Known rows, with every step that occurs
bosob, zunon, ragof, gasi, palopo, zefezi: [-16.0  -0.7  14.0  46.5   1.6   0.4  12.1 -32.3  31.1  10.8 -11.3  -5.4
  11.6  -5.2   3.3   5.8 -51.2   7.6   2.3  23.4 -13.7  -8.3  -5.4 -31.2
 -31.5 -13.4 -16.3]
bani, gasi, ragof, zunon, bosob, numoto: [ -6.2  12.4 -13.9  17.4  12.3   0.2   5.7  29.2  20.9   6.0  -7.0 -11.5
 -30.8  12.8  21.7  30.2 -10.3   5.4  30.3  10.8  -1.1  10.8   3.4 -19.8
  36.1  -4.2   1.2]
zunon, ragof, gasi, palopo: [ -7.3 -15.8  16.4  33.9   5.9   3.5  -0.5 -30.1  28.1   1.5 -26.2   0.3
   3.0 -14.2 -18.1   9.4 -37.6   6.8  11.1   7.3 -16.3  12.2  17.2 -25.9
 -16.1  -3.2   1.6]
palopo, zefezi, numoto, bosob: [-12.5  -5.3  -7.3  43.1  36.9 -22.7  13.0 -20.5  20.5   0.5  16.9 -28.1
 -33.6 -14.5  23.2   8.0 -30.4  39.2  13.3  30.2   5.2 -18.5  20.9 -32.7
  17.5 -66.0 -15.6]
zefezi, palopo: [-17.6   1.3   8.9  39.5  31.1   2.9 -13.8 -33.3  17.1   3.6 -16.4   4.4
  -3.6 -19.8   4.9  -4.4 -38.4  27.9  28.5  11.9 -15.4   5.7  16.4 -26.1
  -7.2 -29.3  -3.0]
suvi, zefezi, palopo: [ -7.6  -4.5  15.8  47.4  35.0 -12.8 -16.6 -28.8  12.9  12.8  -6.4   8.1
 -20.8 -16.0  13.4  -0.9 -35.1  27.5  29.5  10.4 -15.3   1.8  12.5 -32.4
 -16.3 -37.7 -12.1]
palopo, gasi, bani: [-23.8 -29.6  20.8  26.8  40.6   2.7 -12.4   8.8  11.7 -24.2 -14.4 -10.7
  20.7 -11.5  -5.7   6.1 -45.9   5.0  19.8  19.9 -17.4  10.8   7.1   0.0
   5.7  -0.4   6.8]
numoto, bosob, zunon, ragof: [-32.4   5.1   4.3  27.6   8.3  26.5  18.2 -14.1  29.8  10.0  -6.3 -20.0
   6.8 -15.6   4.1  23.3 -29.7  31.4  39.1  22.2  35.3  22.0 -20.3 -37.7
  23.9 -28.1  -1.3]
zefezi, numoto, bosob, zunon, ragof, gasi, fuset: [-22.5   0.8   3.5  28.5  20.3  24.6  14.8  -1.4  35.3   7.4  18.0 -41.5
 -50.3 -18.8   0.9  30.1 -21.4  24.3  39.3  27.6  13.8  12.9 -17.5 -35.9
  11.1 -28.8   8.6]
suvi, zefezi, palopo, gasi, ragof, zunon: [ -5.5  14.3  27.0  49.1  25.2   0.1  -7.3  -1.0   3.9  19.6 -13.4  11.9
 -21.3  -4.4  31.2  12.2 -28.5   9.0  41.7  26.6 -26.7  -4.7   8.4 -19.6
   0.6  -7.4   7.9]
fuset, gasi: [-14.1   0.7   4.2  32.7  18.7  -9.0 -15.4 -19.3  19.3 -27.9 -14.2 -11.1
   6.9 -19.5  -8.1  22.1 -31.4   2.7  16.0  22.8 -18.7  27.2   8.4 -13.3
  24.3 -18.9  -6.8]
suvi, zefezi, palopo, gasi: [-12.4 -13.2  27.0  55.3  44.8 -12.4 -19.4  -9.6   9.2   8.7  -6.1  11.2
  -8.2  -6.9  21.7   3.1 -44.8  16.2  32.7  24.9 -20.6  -8.0   7.6 -18.9
  -7.0 -28.2   2.2]
numoto, bosob, zunon, ragof, gasi: [-26.7  -6.3  -1.1  35.5   0.4  23.3  22.2 -20.2  33.8  -0.7  -2.2 -19.0
  -7.7 -20.6  -5.8  28.6 -33.7  29.5  33.5  19.1  20.8  20.0 -17.6 -43.8
   9.2 -23.6   9.3]
palopo, zefezi: [ -9.7   0.0   0.0  40.7  32.0 -13.8  -0.4 -34.5  20.4  -8.2  -1.2  -1.3
   8.7 -15.8   6.2   0.5 -41.7  23.7  14.3  19.5 -12.3  -0.4  15.0 -23.9
  -2.7 -31.6 -22.9]
zefezi, numoto, bosob, zunon: [-34.5  -1.4  -3.8  32.2  22.2  13.7  15.7  -6.6  20.4  -3.7   3.8 -33.8
 -25.8 -21.1  18.3  24.0 -22.3  42.1  35.6  24.4  21.6  -0.2  -5.8 -33.6
  22.1 -56.1  -7.9]
fuset, gasi, palopo, zefezi, suvi: [-12.6   3.0   2.8  52.7  24.4 -36.0 -14.6 -35.4  14.0   0.5  -5.9  -5.2
  10.6  -4.9  10.8  -0.1 -40.7  -4.8  -2.5  29.5 -37.5 -10.1  23.5 -17.3
 -12.9 -38.0 -37.7]
numoto, bosob, zunon: [-36.6   2.2  -2.7  35.4  16.5  18.1  20.5 -13.5  21.1  -6.2  -4.0 -17.6
   3.2 -19.2  11.8  22.7 -28.6  31.9  39.4  24.5  22.1  15.1 -10.7 -29.0
  17.9 -40.3  -8.6]
gasi, ragof, zunon: [ -9.3  23.1   3.3  20.7   6.3  15.1   7.0 -19.9  13.2  -3.9 -23.3  -0.9
  -4.9 -21.5   6.6  18.9 -15.0  19.0  35.8  12.6 -14.6  23.8  16.6 -24.4
  14.8  -0.4  -3.7]
ragof, zunon, bosob, numoto: [-11.9   5.0  -3.8  14.7   8.6   9.4  -2.9  11.2  15.8  -2.7  -2.8 -13.3
 -29.8  -5.3  15.0   4.3 -20.1  22.0  28.5   5.1   8.3  23.7   8.1 -29.0
  38.8 -23.1  -3.0]
numoto, bosob, zunon, ragof, gasi, palopo, zefezi: [-22.1  -3.3   7.8  52.9   2.1  -1.2  26.9 -22.8  32.4  19.5  -0.1 -16.3
  -1.6  -2.9  11.7  12.3 -43.6  12.0   9.5  32.0   5.1 -13.4  -5.8 -33.5
 -15.2 -31.7 -11.6]
ragof, zunon, bosob: [-14.2  15.9   5.7  21.2   9.6  12.6  -3.1  -3.6  10.8  -7.4 -18.7  -0.1
  -1.6 -12.5   6.2  10.3 -29.5  16.0  34.3   1.5  -4.1  32.9  10.5 -26.6
  30.8 -18.4  -3.9]
fuset, gasi, palopo, zefezi, numoto, bosob, zunon, ragof: [-28.3  13.3  13.0  45.4   4.8 -13.4   7.6  -1.3  29.2  19.8   6.3 -40.6
 -16.5   5.1  26.6  20.7 -34.3   1.5   0.7  49.9   8.6 -19.2 -11.6 -24.3
  20.7 -47.3 -18.0]
suvi, zefezi, numoto: [ -0.3 -11.3   7.8  29.6  35.7 -16.4 -11.7 -17.1  13.7  -5.2   1.7 -14.8
 -37.5 -20.7   8.9  13.6 -24.8  35.4  24.3  12.7 -12.4  -0.7  16.8 -35.2
   3.1 -46.5 -17.1]
bani, gasi, palopo, zefezi, numoto, bosob, zunon, ragof: [-33.3  -1.0   7.0  48.1  25.0 -19.2  12.7   2.3  33.2  29.1   0.9 -28.6
  -8.6  19.3  28.4  24.2 -38.1  11.2   3.2  44.6   8.1 -29.3 -12.6 -24.7
   2.8 -43.5 -18.5]
numoto, bosob: [-20.9  -7.1  -2.5  35.8  25.8   2.1  12.8 -19.8  20.1  -8.3  -4.4 -11.6
  -4.4 -22.3   3.9  15.8 -25.6  29.9  33.2  17.7  10.3  14.9  14.2 -27.5
  23.0 -40.6  -4.6]
palopo, gasi: [-21.9 -15.7  16.5  39.3  35.4   3.5  -5.9  -8.5  14.6 -21.7 -15.7   0.1
  21.5 -15.1   1.5  12.3 -40.6  13.9  29.8  23.2 -10.9  10.6   9.8  -8.2
  11.8 -14.1   4.8]
suvi, zefezi, numoto, bosob, zunon, ragof: [-19.0  -2.3   9.7  27.6  17.4   8.8  10.1  -3.5  25.7  21.0  11.9 -33.1
 -40.3 -14.1  19.2  28.0 -21.2  41.4  35.1  25.0  30.9   2.6 -17.4 -50.9
  17.9 -52.8  -8.7]

Rows
[-15.6 -11.6  16.4  43.3   5.9  -3.0  16.9  -6.5  25.5  23.4   1.8 -29.2
 -51.5  -7.2  13.1  26.8 -25.2  22.9  19.2  24.2   8.5 -10.7  -3.0 -45.8
  -7.8 -47.0  -4.1] -> suvi, zefezi, numoto, bosob, zunon, ragof, gasi, palopo
[-11.4  18.8  10.9  28.0  11.8  19.3   9.3  21.3   4.5   0.4 -18.6  -1.7
   1.4  -4.4  18.8  22.1 -26.5   3.5  44.2  12.5  -7.7  13.8   9.3 -12.6
  37.8   2.0  11.2] -> palopo, gasi, ragof, zunon, bosob
[-12.5   5.2  12.4  51.2  18.9 -33.0 -10.1 -22.9  18.1  -9.8 -10.9  -6.2
  15.3  -1.3  11.7   6.4 -42.9 -13.8  -7.0  33.3 -33.2  -5.1  18.0  -3.7
  -1.9 -25.6 -26.2] -> fuset, gasi, palopo, zefezi
[-16.1 -11.5  -3.0  51.5  43.7 -44.2 -10.0 -34.6  18.3  10.7  -8.5   9.1
  19.0   8.5  13.3   4.3 -44.0   3.3   0.8  24.6 -40.8 -21.9  20.6 -15.6
 -31.4 -34.2 -39.0] -> bani, gasi, palopo, zefezi, suvi
[-29.1 -23.8  24.9  37.5  44.7   1.7 -20.0   4.4  11.7  -3.1 -15.0  -3.9
  10.6  -6.9   5.3  -8.6 -52.9   8.0  21.3  21.4 -23.7  -1.1   8.2  -3.5
  -7.0  -6.0  12.9] -> zefezi, palopo, gasi, bani
[-12.5 -14.0   4.6  34.8  11.9   5.0  14.5  -9.4  28.6  10.6  15.6 -32.5
 -55.1 -18.0   8.6  32.5 -23.9  39.3  26.3  22.0  19.9  -2.3 -13.5 -56.0
   8.5 -48.0   2.5] -> suvi, zefezi, numoto, bosob, zunon, ragof, gasi
[-23.1  -3.7   3.0  37.1  26.0  -3.7  13.4  -5.6  16.0   4.5  14.2 -31.0
 -42.6 -17.2  26.0  25.8 -19.4  42.2  34.7  26.5  17.1  -5.6  -5.4 -41.5
  14.6 -64.3 -15.7] -> suvi, zefezi, numoto, bosob, zunon
[ -1.5  -9.4  12.8  45.8  10.1 -14.9   3.8 -37.4  29.9   8.6 -13.6   1.6
   3.8  -7.4  -4.8  -1.0 -47.4   5.8  -2.9  17.6 -21.6  -8.7  18.8 -27.9
 -24.0 -12.5 -10.7] -> zunon, ragof, gasi, palopo, zefezi
[-30.1   4.8  12.5  42.3  12.2  -2.9  20.0 -11.1  28.2  32.8   0.8 -32.1
 -16.8   3.0  30.4   8.6 -35.2  24.6  10.2  36.9  19.6 -23.6  -4.3 -33.4
   3.4 -51.2 -18.6] -> gasi, palopo, zefezi, numoto, bosob, zunon, ragof
[ -8.2  29.1   4.5  24.6  -0.7   3.0  -3.5 -10.2  13.5 -16.0 -20.7  -9.8
  -7.5 -17.2   1.3  30.9 -14.5  -3.8  26.8  25.4 -25.2  30.4  10.3 -15.0
  30.9   1.3  -1.6] -> fuset, gasi, ragof, zunon
[-10.4 -15.6   9.4  43.3  14.2  -6.6   3.1 -29.7  19.6 -15.2 -23.2   1.8
  -0.6 -17.8  -8.7   7.9 -35.6   7.0  10.3   8.2 -31.3   4.9  27.8 -16.4
 -23.1 -16.6  -5.5] -> ragof, gasi, palopo
[-28.1 -20.1   3.9  20.3   7.0  24.7  18.3  -1.8  31.0  -2.6  -2.0 -32.5
  -8.7 -18.2 -15.3  22.1 -38.1  20.1  22.9  17.8  12.7  19.1 -17.3 -38.5
   2.7 -10.8  11.8] -> numoto, bosob, zunon, ragof, gasi, bani
[-15.1  -3.5  12.9  41.2   7.8  -3.7   6.9 -24.0  30.1  15.4  -4.4 -21.2
 -19.0  -4.0   9.3   7.0 -44.1  17.2  -2.3  24.2 -13.6 -23.5  -0.8 -36.4
 -27.0 -29.3 -14.7] -> bosob, zunon, ragof, gasi, palopo, zefezi, numoto
[-13.4  -0.6  12.0  48.2  26.7 -23.2   2.2 -32.6  16.9   3.3 -14.6   2.3
  15.7  -5.6  13.3  -6.2 -43.5   9.1   3.9  19.4 -22.5 -12.8  24.6 -13.1
 -19.7 -31.5 -29.3] -> gasi, palopo, zefezi
[-19.4  -5.1   6.8  25.8   2.2  25.5   5.3 -29.0  31.7  -8.2 -13.2  -9.7
   3.5 -23.2 -14.7  20.7 -38.7  26.8  25.3  10.2   3.0  22.7 -15.6 -42.0
  -8.0  -8.1   2.4] -> bosob, zunon, ragof, gasi
[-11.4  13.7   7.3  34.0  15.7  15.9   0.9  30.8  10.9  23.0  -7.1  -5.7
 -35.9   7.4  37.6   3.9 -22.1   9.3  41.3  16.6  -0.5  -4.3   6.7 -17.5
  31.9 -10.5  20.4] -> zefezi, palopo, gasi, ragof, zunon, bosob, numoto
[ -8.8  -4.3  33.0  55.8  57.0  -7.8 -23.7  -2.2  11.8  11.7   9.1   5.1
 -20.7  -2.3  20.6   4.3 -40.4   0.4  44.0  30.3 -24.1  -0.5   0.6  -7.6
 -11.5 -15.6   0.9] -> suvi, zefezi, palopo, gasi, fuset
[-11.8 -28.3   1.1  21.9  25.7  -0.3  -3.4 -14.5  19.7 -31.3  -9.0 -14.1
  -6.4 -25.8 -24.7   8.3 -40.6  13.8  11.8   4.9 -28.6  17.2  17.6 -21.2
 -14.4  -3.5   2.2] -> ragof, gasi, bani
[-11.2  -3.2   9.1  43.3  31.8 -25.1  -3.2 -25.9  17.3   5.5  -4.9 -14.1
 -12.7  -5.7  19.5  -7.0 -37.9  17.8   0.5  22.2 -21.3 -24.7  29.0 -18.1
 -13.6 -45.7 -29.2] -> gasi, palopo, zefezi, numoto
[ -1.8  24.1  -8.8  14.7  -6.7   2.6   3.2  27.2  16.2  -5.9  -0.4 -24.4
 -38.8  -2.5  16.4  26.5  -6.7  -1.2  27.4  15.2  -0.5  24.0   7.2 -20.9
  56.9  -9.7   1.3] -> fuset, gasi, ragof, zunon, bosob, numoto
[  1.4   9.8  14.0  37.8  19.6   1.0  -1.4  33.7   5.9  32.5   4.7  -2.6
 -53.6  10.3  45.9   6.2 -20.4  10.3  42.8  17.1  -5.2  -9.8   5.4 -24.7
  26.8 -19.4  10.2] -> suvi, zefezi, palopo, gasi, ragof, zunon, bosob, numoto
[-29.2  -9.6   8.8  37.0   0.7  12.5  19.8  -9.8  29.9  14.3  -6.3 -32.4
 -34.2 -10.7   6.1  22.6 -27.6  23.0  18.2  23.6  11.3  -6.8  -1.4 -37.6
   0.9 -37.9   4.0] -> zefezi, numoto, bosob, zunon, ragof, gasi, palopo
[ -2.8  19.9  24.0  44.1  21.3   4.0  -2.7  19.1   0.9  29.6 -10.0   9.1
 -25.8   3.1  39.1  11.1 -29.3   6.1  45.8  13.9 -17.9  -1.6   6.2 -20.7
  16.5 -11.7  10.1] -> suvi, zefezi, palopo, gasi, ragof, zunon, bosob
[ -8.5   5.7   2.2  21.0  10.4  15.5  10.9  36.7  10.5   2.4  -4.9 -13.2
 -25.0   2.1  28.7  15.7 -15.2   7.6  40.2  16.0   4.7   8.3   6.0 -14.6
  46.2  -3.1  13.0] -> palopo, gasi, ragof, zunon, bosob, numoto
[ -9.2  -3.9  -9.4  39.6  40.2 -18.3  -5.8 -48.8  13.2   0.3   6.1  -0.5
   5.3 -20.6   7.9  -4.6 -38.3  33.7  19.1  16.8 -18.8  -4.6  19.6 -35.3
 -17.3 -43.2 -32.1] -> palopo, zefezi, suvi
[ -9.0  24.6  -6.3  20.2  14.4   2.4   6.4  15.0  14.8   2.6 -20.9  -0.9
  -3.2   5.2  12.3  34.2 -20.1   2.8  34.8   6.3 -11.8  18.0   5.6 -17.7
  29.1   1.0  -1.3] -> bani, gasi, ragof, zunon, bosob
[ -8.1  -9.9 -10.4  18.4  21.3   3.0  -0.5   6.8  20.0  -5.1   3.5 -16.0
 -24.6  -9.9  11.0   5.3 -23.7  28.0  28.3  -0.3  16.0  15.0  10.7 -26.5
  30.3 -33.7  -6.5] -> zunon, bosob, numoto
[-16.3   4.1  11.8  25.6  14.4  31.4   0.8 -16.8  35.6  -4.5   0.5 -14.7
  -6.6 -17.6 -13.0  22.0 -33.9   8.7  37.7  18.0  -1.6  31.6 -23.1 -29.3
 -11.4   5.0   0.3] -> bosob, zunon, ragof, gasi, fuset
[-17.2   0.8  15.6  40.0  12.6 -15.1 -14.2 -15.9  16.0 -17.3 -23.6  -6.9
  14.2  -9.2  -0.7  14.9 -32.0 -14.3   7.7  25.1 -25.6  15.4  17.1  -2.5
   9.6 -16.6 -14.3] -> fuset, gasi, palopo
[-17.6  -2.0   4.4  31.6  49.9  -8.7 -16.3  -4.1  26.0 -16.1  -3.1  -3.0
   4.0  -0.9  -5.0  27.9 -29.7  -5.2  31.2  24.4 -22.2  22.5  -1.6  -2.4
  -0.3  -3.5 -11.3] -> bani, gasi, fuset
[ -6.4  14.3  -2.4  30.2  11.2  -2.5  -1.0 -12.5  18.4 -19.8 -12.0 -13.2
  -1.2 -20.3  -2.8  31.0 -19.3   2.3  25.4  20.4 -16.6  17.8  12.4 -13.5
  25.8  -8.2  -4.9] -> fuset, gasi, ragof
[-17.4  -3.7   3.0  52.5  31.4 -28.3  13.7 -17.2  17.5  10.6   6.0 -24.2
 -29.0  -4.3  28.0   0.5 -31.0  22.2   5.1  31.6  -4.6 -30.9  29.4 -20.6
   5.5 -63.3 -23.0] -> gasi, palopo, zefezi, numoto, bosob
[-16.2   3.4  13.9  45.4  32.0   9.5  -0.5  -8.2  12.5   8.9 -17.9   4.8
  -1.0 -12.0  20.4   7.0 -35.4  14.9  39.3  20.9 -15.0 -10.7  13.7 -10.3
   1.3  -8.2  14.4] -> zefezi, palopo, gasi, ragof
[ -9.9 -14.3  -0.9  57.4  24.1 -33.2  18.8 -20.7  22.8   1.0   9.0 -24.6
 -44.1  -8.7  17.1   5.5 -34.6  20.9  -2.1  27.7 -19.0 -35.8  33.4 -24.4
  -8.8 -59.1 -12.2] -> ragof, gasi, palopo, zefezi, numoto, bosob
[-18.0  -4.2  -6.2  40.9  14.1   2.4  22.7 -19.1  35.1   9.0  20.0 -35.3
 -38.3 -14.2  12.2  19.1 -37.0  38.8  12.0  31.1  14.2 -18.1 -10.1 -49.6
   5.4 -50.1  -4.0] -> palopo, zefezi, numoto, bosob, zunon, ragof, gasi
